Each row was made from one small tree. The marks that hang from a mark follow it in brackets, in the order of their numbers. Every link used is in the known rows. Write each row's tree.
Known rows
K_483[K_518[K_301] K_573]: [ 0.04  0.59 -2.33 -0.49  0.13  3.12  0.22 -0.63  0.66  0.77  0.81 -0.15
 -0.45  1.34  0.80  0.15 -0.30 -1.05 -0.15  0.99 -0.20  0.60  0.95 -0.30
 -1.27 -0.30 -0.86  1.00 -0.01  2.37 -0.29  0.43  0.78 -0.15 -2.03]
K_301[K_104]: [-0.05 -0.21 -0.70 -0.03 -1.17  1.40 -0.30  0.98 -1.52  0.51  0.81 -0.14
  0.42 -0.59 -1.27  0.09  0.59 -0.39  0.52  1.76 -1.50  0.02  0.30  1.09
  1.11 -0.21 -0.58  0.93 -0.41 -3.48  0.69  0.88 -1.04 -1.36  0.09]
K_483[K_518[K_301 K_611]]: [ 0.49  0.05 -0.69  0.68  0.33  1.45  0.28 -1.03  2.34  0.61  0.29 -0.41
 -0.58  2.05  1.70  0.13 -0.77 -1.54 -0.96 -0.37 -1.04 -0.09  0.83 -0.71
 -1.26 -0.48 -0.60 -0.55  0.78  0.85 -1.13  0.55  1.32  0.85 -1.22]
K_357[K_301]: [-0.16 -0.38 -0.89 -0.79 -1.22  0.50 -1.34  0.06  1.11 -1.34  0.71 -0.48
 -1.20 -0.19 -0.76  0.42  0.65 -0.34  0.00  4.03 -0.87 -0.61  1.80  0.44
  0.76 -1.03 -0.18  0.63  0.48 -3.06 -0.11  0.44 -1.16 -0.98 -0.06]
K_104[K_207 K_301]: [-0.18 -0.32 -0.16  0.02 -1.51  1.36 -1.69 -0.64 -3.97 -1.34  0.49  0.08
 -0.52 -1.59 -4.35  1.63 -0.36 -0.96  1.43  1.53 -2.17 -0.31  0.13  0.60
  1.11 -0.36 -0.14  2.16 -0.81 -2.75  1.16 -0.29 -0.58 -0.01 -0.42]
K_573[K_483[K_518[K_301 K_611 K_655]]]: [-0.74  0.72 -1.04 -0.14  0.11  0.79  0.59 -1.33  3.93 -0.12 -0.19 -0.96
 -0.70  2.65  2.45  0.26 -1.24 -1.78 -1.68 -1.74 -1.70  0.41  0.83 -1.24
 -2.44 -0.06 -0.63 -0.91 -0.40  2.46 -1.72 -0.18  0.10  0.86 -1.64]
K_104[K_207 K_301[K_357] K_997]: [ 0.70 -0.62  0.68  0.01 -1.44 -1.08 -2.11 -0.44 -3.95 -1.75 -0.30  1.16
  0.54 -2.92 -4.54  1.51 -0.01  0.05  2.21  3.12 -0.31 -0.29 -0.16  1.49
  1.58 -0.31  0.60  1.61 -1.11 -1.67  1.75 -0.41  0.76  0.00  0.90]
K_655[K_518[K_301 K_611]]: [-0.31  0.26  0.99  0.26  1.29 -0.34  0.49  0.01  2.01  0.25  0.76 -1.23
 -0.34  2.82  2.34 -0.06 -0.40 -0.96 -1.32 -1.83  0.17 -0.22  0.41 -0.96
 -0.32 -0.52 -1.22 -0.35  1.44 -0.57 -1.53 -0.44 -0.09  0.99 -2.25]
K_573[K_483[K_518[K_301[K_104[K_997] K_357] K_611 K_655]]]: [ 0.15  0.41  0.09 -0.22  0.05 -1.84  0.92 -0.76  2.50  0.01 -1.07  0.50
  0.88  0.00  1.67 -0.70 -0.47  0.33 -0.53  0.28  0.93  0.44 -0.24 -0.37
 -1.33  0.57  0.61 -1.34 -0.47  3.05 -0.69 -0.23  1.58 -0.20  0.61]
K_611[K_518[K_301[K_104[K_207] K_357]]]: [-0.34 -0.24  0.15  0.45 -0.79 -0.51  0.04  1.10 -1.84 -0.10 -0.57  0.59
 -0.80 -0.24 -0.34 -0.55 -0.40  1.44  0.68 -0.87  0.63  0.19 -0.15 -0.94
  1.19  0.67  0.53  0.31 -0.89 -0.39  0.82 -0.23 -0.70  0.24  1.35]
K_611[K_518[K_301[K_104[K_997] K_357]]]: [ 0.59 -0.49  0.41  0.65 -1.03 -2.09 -0.34  2.22  0.52 -0.27 -0.65  0.96
  0.51  0.50  0.79 -0.87  0.58  1.13  0.64  3.71  2.20  0.57  0.09 -0.12
  0.96  0.29  0.22  0.18 -0.95 -0.22  0.89  0.65  0.26 -0.56  1.60]
K_573[K_483[K_518[K_611]]]: [-0.31  0.58 -0.96 -0.32 -0.50  1.27  0.87 -1.42  2.31  0.56  0.60 -1.25
  0.44  1.46  1.14  1.20 -1.05 -3.02 -0.86 -0.05 -3.13  0.19  1.54 -0.26
 -1.56  0.00 -0.77  0.28 -0.59 -1.37 -1.07 -0.10  0.43 -0.45 -2.21]
K_518[K_301[K_357] K_611 K_655]: [-0.05 -0.37  0.61  0.31  2.52 -0.63 -0.59 -0.13  3.19 -0.42 -0.30 -0.13
 -1.90  0.75  2.28 -0.12  0.00 -0.15 -1.29 -3.48 -0.67 -0.27  0.19 -0.10
 -0.38 -0.11  0.67 -2.18  0.51  1.07 -1.19 -0.13 -0.22  2.60 -0.24]
K_483[K_518[K_301[K_104]] K_573]: [ 0.17  0.58 -2.21 -0.48 -0.24  2.91  1.17 -0.19 -0.87  1.23  0.54  0.14
  0.33  0.08  0.23 -0.62  0.21  0.04  0.31  1.46  0.61  0.54  0.31 -0.20
 -0.76  0.17 -0.20  1.07  0.26  2.01  0.34  0.54  0.79 -1.24 -1.14]
K_483[K_518[K_301[K_104[K_997] K_357] K_611 K_655] K_573]: [ 0.82  0.16  0.08 -0.44  2.22  0.00  1.24 -0.69  0.95  1.08 -0.45  0.55
  0.54 -1.04  1.61 -0.49  0.93  0.80 -0.19 -1.05  2.03  0.07 -1.35  0.11
 -1.45  0.65  1.52 -1.08  0.53  4.10  0.17 -0.10  1.29  0.09  0.62]
K_573[K_483[K_518]]: [-0.72  0.77 -2.32 -0.47 -2.00  1.82 -0.16 -1.12  1.57  0.26  0.68 -0.77
  0.90  1.19  0.01  0.85 -1.15 -2.16 -0.32  2.46 -2.92  0.58  1.84  0.06
 -0.82 -0.18 -1.46  1.25 -1.48 -1.20 -0.76  0.54 -0.09 -1.05 -2.05]
K_301[K_104[K_207 K_997] K_357]: [ 0.62 -0.41  0.53  0.21 -1.66 -0.79 -0.55  0.66 -4.43  0.16 -0.09  0.90
  1.57 -2.52 -3.67  0.51  0.42  1.12  2.23  0.62 -0.09 -0.17 -0.99  1.66
  1.75 -0.05 -0.05  1.08 -0.91 -2.29  1.84  0.12 -0.26 -1.51  1.99]
K_518[K_301[K_104[K_207 K_997] K_357] K_611 K_655]: [ 0.42 -0.48  1.83  0.46  0.45 -1.72 -0.04  0.52 -2.32 -0.24 -0.96  0.66
  0.05 -0.96 -1.37  0.02  0.29  1.71  0.75 -3.76  1.30 -0.35 -2.04  0.19
  0.26  0.15  0.59 -1.13  0.12  1.46  0.93 -0.64 -0.06  0.40  2.30]

Write each row's tree
[ 0.57 -0.53  0.72  0.27  1.44 -0.98  0.80  0.41  0.66  0.41 -0.20  0.55
 -0.75 -0.12  1.02 -1.00  0.27  0.46 -0.09 -1.80  0.15 -0.27  0.32  0.07
  0.62  0.33  1.15 -1.28  0.88 -0.22 -0.12 -0.10  0.89  0.78 -0.05] => K_518[K_301[K_104 K_357] K_611]
[-0.30  0.11  1.72  0.07  1.30 -1.52  1.38 -0.40 -2.04  0.83 -0.15 -0.21
  0.18 -0.58  0.16 -0.75 -0.62  1.39 -0.01 -4.59  1.15 -0.68 -0.81 -0.75
  0.87  0.40  0.47 -0.49  1.36 -0.02 -0.46 -1.25  0.10  0.75 -0.31] => K_655[K_518[K_301[K_104[K_207] K_357] K_611]]
[-0.28 -0.25  0.40  0.43  1.15  0.53 -0.69  0.34  2.44 -0.46  0.16 -0.69
 -1.90  2.33  1.45  0.33 -0.02 -0.91 -1.27 -3.03 -1.08 -0.19 -0.15 -0.47
 -0.97 -0.43 -0.51 -1.23  0.49  0.60 -0.85  0.13 -0.96  1.57 -0.52] => K_518[K_301 K_611 K_655]
[ 0.27  0.39 -1.11 -0.52  1.60  3.17  1.02 -1.13  0.85  1.40  1.14 -1.07
 -0.19  0.45  0.99  1.39  0.26 -2.57 -0.44 -1.09 -1.95 -0.24  0.41  0.08
 -1.56  0.13 -0.05  0.56  0.67 -0.25 -0.27  0.10  0.00 -0.14 -2.19] => K_483[K_518[K_611] K_573]
[-0.03 -0.45  0.84  0.25  2.23 -0.78  0.30  0.29  1.41  0.21 -0.54  0.29
 -1.33 -0.42  1.61 -0.91  0.54  0.90 -0.92 -3.19  0.25 -0.29 -0.50 -0.01
  0.14  0.39  1.46 -2.09  0.68  0.99 -0.57 -0.12 -0.19  1.51  0.65] => K_518[K_301[K_104 K_357] K_611 K_655]
[ 0.01 -0.33  0.44  0.60 -0.25 -1.77 -0.94  2.13  1.40 -0.66 -0.97  0.79
  0.08  0.17  1.30 -0.83  0.90  1.53 -0.21  2.48  2.14  0.50 -0.65 -0.27
  0.41  0.25  0.44 -0.59 -1.06  0.87  0.54  0.66 -0.93  0.26  2.54] => K_611[K_518[K_301[K_104[K_997] K_357] K_655]]
[-0.83 -0.17 -0.16  0.37  0.74 -0.66 -0.54  1.48  2.04 -0.25 -0.68  0.42
 -1.39  0.06  2.14 -1.16  0.48  1.26 -0.95  0.47  0.95  0.40  0.10 -0.75
  0.52  0.73  1.01 -0.99 -0.66  0.42 -0.20  0.42 -1.49  1.18  1.36] => K_611[K_518[K_301[K_104 K_357] K_655]]
[ 0.16  0.30  0.64  0.26 -1.40 -1.40  0.17  1.50 -0.85 -0.06  0.38  0.05
  2.08  1.11 -0.19 -0.87  0.41  1.02  0.30  3.06  2.68  0.34 -0.46  0.21
  0.72 -0.52 -2.00  1.11  0.53 -0.37  0.28  0.35  0.36 -1.52  0.06] => K_655[K_518[K_301[K_104[K_997]]]]
[-0.78  0.71 -0.87 -0.28 -0.04  0.54  1.30 -0.94  2.47  0.43 -0.40 -0.63
 -0.01  1.45  1.86 -0.53 -0.72 -0.59 -1.29 -1.37 -0.83  0.35  0.13 -1.21
 -1.91  0.47 -0.02 -0.88 -0.14  2.07 -1.19 -0.16  0.23 -0.25 -0.53] => K_573[K_483[K_518[K_301[K_104] K_611 K_655]]]
[-0.02  0.36 -0.92 -0.53  3.46  1.56  0.62 -1.59  3.16  0.78 -0.14 -0.20
 -1.52 -0.01  2.93 -0.08  0.02 -0.55 -1.35 -3.16 -0.15 -0.07  0.03 -0.55
 -1.95  0.51  1.28 -1.53  0.80  3.97 -1.30 -0.28  0.45  2.19 -1.40] => K_483[K_518[K_301[K_357] K_611 K_655] K_573]
[-0.94  0.68 -1.02 -0.40  0.24  1.50  0.40 -1.63  3.16  0.24  0.28 -1.38
 -0.13  1.28  1.52  1.23 -0.79 -2.50 -1.59 -1.13 -3.02  0.05  0.69 -0.49
 -2.04  0.09 -0.44 -0.51 -0.53 -0.33 -1.49 -0.09 -0.78  0.32 -1.53] => K_573[K_483[K_518[K_611 K_655]]]
[ 0.42 -0.39  0.46  0.42  0.18  0.11  0.74  0.88 -0.21  0.40  0.32 -0.04
 -0.64  1.45  0.36 -0.56  0.22 -0.24 -0.16 -1.41 -0.17 -0.11  0.02 -0.29
  0.03 -0.17 -0.01 -0.40  0.73 -0.86  0.08  0.14  0.25 -0.29 -0.30] => K_518[K_301[K_104] K_611]
[ 0.30  0.09  0.81  0.16 -0.25 -2.48  0.21  0.86 -0.18  0.20 -0.07  0.70
  1.92 -0.30  0.33 -1.30  0.32  1.79  0.35  2.80  3.13  0.35 -0.25  0.51
  1.49 -0.04 -0.58  0.22  0.53 -0.06 -0.11  0.15  0.92 -0.46  0.37] => K_655[K_518[K_301[K_104[K_997] K_357]]]
[-0.46  0.69 -2.34 -0.51  0.82  3.18 -0.37 -0.70  1.69  0.40  0.41 -0.39
 -0.95  1.05  1.23  0.11  0.00 -0.67 -0.94 -0.17 -0.18  0.51  0.06 -0.39
 -1.78 -0.18 -0.74  0.26  0.04  3.46 -0.64  0.50 -0.41  0.68 -1.37] => K_483[K_518[K_301 K_655] K_573]
[-0.54  0.30  1.61  0.22  0.11 -0.45  1.50  0.00 -2.67  0.83  0.37 -0.87
  0.40  0.90 -0.33 -0.32 -0.50  0.70 -0.04 -4.30  0.84 -0.56 -1.17 -1.20
  0.35 -0.03 -0.88  0.27  1.40 -0.66 -0.19 -1.05 -0.56 -0.29 -0.62] => K_655[K_518[K_301[K_104[K_207]] K_611]]
[ 0.84 -0.53  0.34  0.17 -0.83 -1.07 -0.61  1.19 -1.42  0.18  0.12  0.98
  1.74 -1.92 -1.68 -0.01  1.01  0.64  1.27  3.27  0.27  0.05 -0.06  1.91
  1.57 -0.04  0.22  0.47 -0.66 -2.50  1.17  0.81  0.21 -1.36  1.38] => K_301[K_104[K_997] K_357]
[-0.10  0.05  1.34  0.07  2.54 -1.65  0.60 -0.48  2.86  0.24  0.23 -0.57
 -0.60  1.23  2.92 -0.51 -0.52 -0.28 -1.44 -2.33  0.71 -0.31  0.77 -0.58
  0.22 -0.09 -0.02 -1.11  1.41 -0.11 -1.67 -0.61  0.58  2.08 -1.93] => K_655[K_518[K_301[K_357] K_611]]
[ 0.00 -0.51  0.03 -0.20 -0.31  0.10 -1.77 -1.16 -3.26 -1.38 -0.07  0.76
 -0.75 -3.07 -3.68  1.17 -0.43 -0.12  1.34  1.19 -1.74 -0.34  0.38  0.91
  1.67  0.10  1.16  1.23 -0.97 -2.35  0.96 -0.56  0.07  1.05 -0.15] => K_104[K_207 K_301[K_357]]
[ 0.02  0.28 -0.81 -0.62  3.21  1.26  1.56 -1.27  1.48  1.34 -0.33  0.09
 -0.84 -1.13  2.29 -0.87  0.54  0.57 -0.97 -2.78  0.87 -0.06 -0.52 -0.41
 -1.39  1.01  2.02 -1.48  0.97  3.63 -0.61 -0.27  0.48  1.06 -0.53] => K_483[K_518[K_301[K_104 K_357] K_611 K_655] K_573]
[ 0.36 -0.43  0.38 -0.62 -3.33 -0.73 -0.73  0.62 -4.16 -1.19  0.13  0.18
  0.82 -1.93 -4.29  0.52  0.89  1.50  2.10  3.57  1.00 -0.72 -0.45  0.83
  1.39 -0.78 -0.25  1.72  0.17 -2.50  1.86 -0.01 -0.93 -3.14  2.51] => K_357[K_301[K_104[K_207 K_997]]]
[ 0.53 -0.43  0.39  0.13 -2.61  0.06 -2.07 -0.04 -4.54 -1.76  0.23  0.50
  0.78 -1.39 -5.21  1.96  0.07 -0.74  2.19  3.91 -0.77 -0.10 -0.53  1.17
  0.99 -0.73 -0.70  2.52 -1.01 -2.13  1.97 -0.12  0.00 -1.01  0.73] => K_104[K_207 K_301 K_997]
[ 0.24  0.19  2.20  0.44 -0.80 -1.67  1.10  0.66 -3.17  0.54  0.16 -0.48
  1.77  0.91 -1.29  0.08 -0.22  0.85  0.73 -2.23  2.15 -0.39 -1.78 -0.59
  0.28 -0.35 -1.31  0.69  1.04  0.01  0.56 -0.84  0.10 -1.22  0.50] => K_655[K_518[K_301[K_104[K_207 K_997]] K_611]]
[ 1.22 -0.72  1.41  0.52  0.45 -2.22  0.37  1.06 -0.01  0.05 -0.42  0.93
  0.52 -0.08  0.23 -0.65  0.59  0.67  0.64 -0.08  1.59 -0.09 -0.27  0.57
  0.59 -0.04  0.71 -0.86  0.41  0.25  0.61  0.10  1.55 -0.21  1.05] => K_518[K_301[K_104[K_997] K_357] K_611]
[-0.96 -0.01 -0.39  0.47 -0.41  0.49 -0.49  1.95  1.42 -0.33 -0.23 -0.23
 -1.16  1.52  1.49 -0.69  0.48  0.47 -0.97  0.88  0.42  0.51 -0.36 -1.15
 -0.20  0.28 -0.16 -0.09 -0.75 -0.07 -0.01  0.62 -2.17  0.24  1.20] => K_611[K_518[K_301[K_104] K_655]]
[-0.39 -0.34 -0.41 -0.84 -2.36  0.60 -0.41 -0.07 -3.81 -0.87  0.32 -0.24
 -0.52 -2.06 -3.64  0.19  0.56  1.16  1.30  1.47 -0.34 -0.89  0.30  0.23
  1.46 -0.55  0.12  1.24  0.39 -2.93  1.18 -0.27 -1.64 -2.23  1.52] => K_357[K_301[K_104[K_207]]]
[-1.25  0.87 -2.30 -0.52 -1.17  1.99 -0.56 -1.27  2.44 -0.06  0.28 -1.06
  0.31  0.75  0.63  0.91 -0.83 -1.95 -1.07  1.37 -2.90  0.61  1.04  0.04
 -1.30  0.00 -1.23  0.33 -1.48 -0.36 -1.17  0.53 -1.17 -0.22 -1.25] => K_573[K_483[K_518[K_655]]]
[ 0.96 -0.79  0.35 -0.02 -0.56 -1.29 -2.07  0.06 -0.82 -1.78 -0.07  1.20
  0.47 -2.32 -2.51  0.85  0.56 -0.49  1.29  5.95 -0.06  0.03  0.71  1.73
  1.36 -0.32  0.82  1.19 -0.93 -2.12  1.11  0.35  1.06  0.21  0.27] => K_104[K_301[K_357] K_997]
[ 0.64 -0.11  2.16  0.25  1.16 -3.08  1.07  0.64  0.59  0.43 -0.15  0.19
  1.61  0.27  1.44 -1.03  0.41  1.13 -0.13 -0.05  2.90 -0.14 -0.65  0.01
  0.66  0.12  0.22 -0.64  1.34  0.29 -0.43 -0.41  1.31 -0.04  0.05] => K_655[K_518[K_301[K_104[K_997] K_357] K_611]]
[-0.23 -0.37  1.17  0.30  1.31 -0.55  0.39 -0.09 -1.55  0.07 -0.79  0.30
 -1.34 -1.18 -0.32 -0.34 -0.15  1.50  0.00 -5.88 -0.10 -0.53 -1.33 -0.31
  0.24  0.44  1.19 -1.62  0.45  1.02  0.11 -0.80 -0.66  1.36  1.30] => K_518[K_301[K_104[K_207] K_357] K_611 K_655]
[ 0.32 -0.24  0.36  0.27 -2.84  0.50 -0.48  1.13 -5.35  0.21  0.34  0.18
  1.85 -1.19 -4.37  1.01  0.37  0.26  2.08  1.14 -0.43 -0.02 -1.41  1.31
  1.19 -0.48 -1.32  1.90 -0.96 -2.67  2.11  0.28 -0.93 -2.53  1.83] => K_301[K_104[K_207 K_997]]
[-0.82  0.73 -1.93 -0.39 -0.18  0.21 -0.33 -1.38  4.07 -0.44 -0.61  0.08
 -0.48  0.65  2.11 -0.47 -1.34 -0.35 -1.17  0.11 -1.03  0.87  1.54 -0.47
 -1.11  0.26 -0.28 -0.94 -1.39  2.95 -1.66  0.12  0.36  1.45 -1.09] => K_573[K_483[K_518[K_301[K_357] K_655]]]
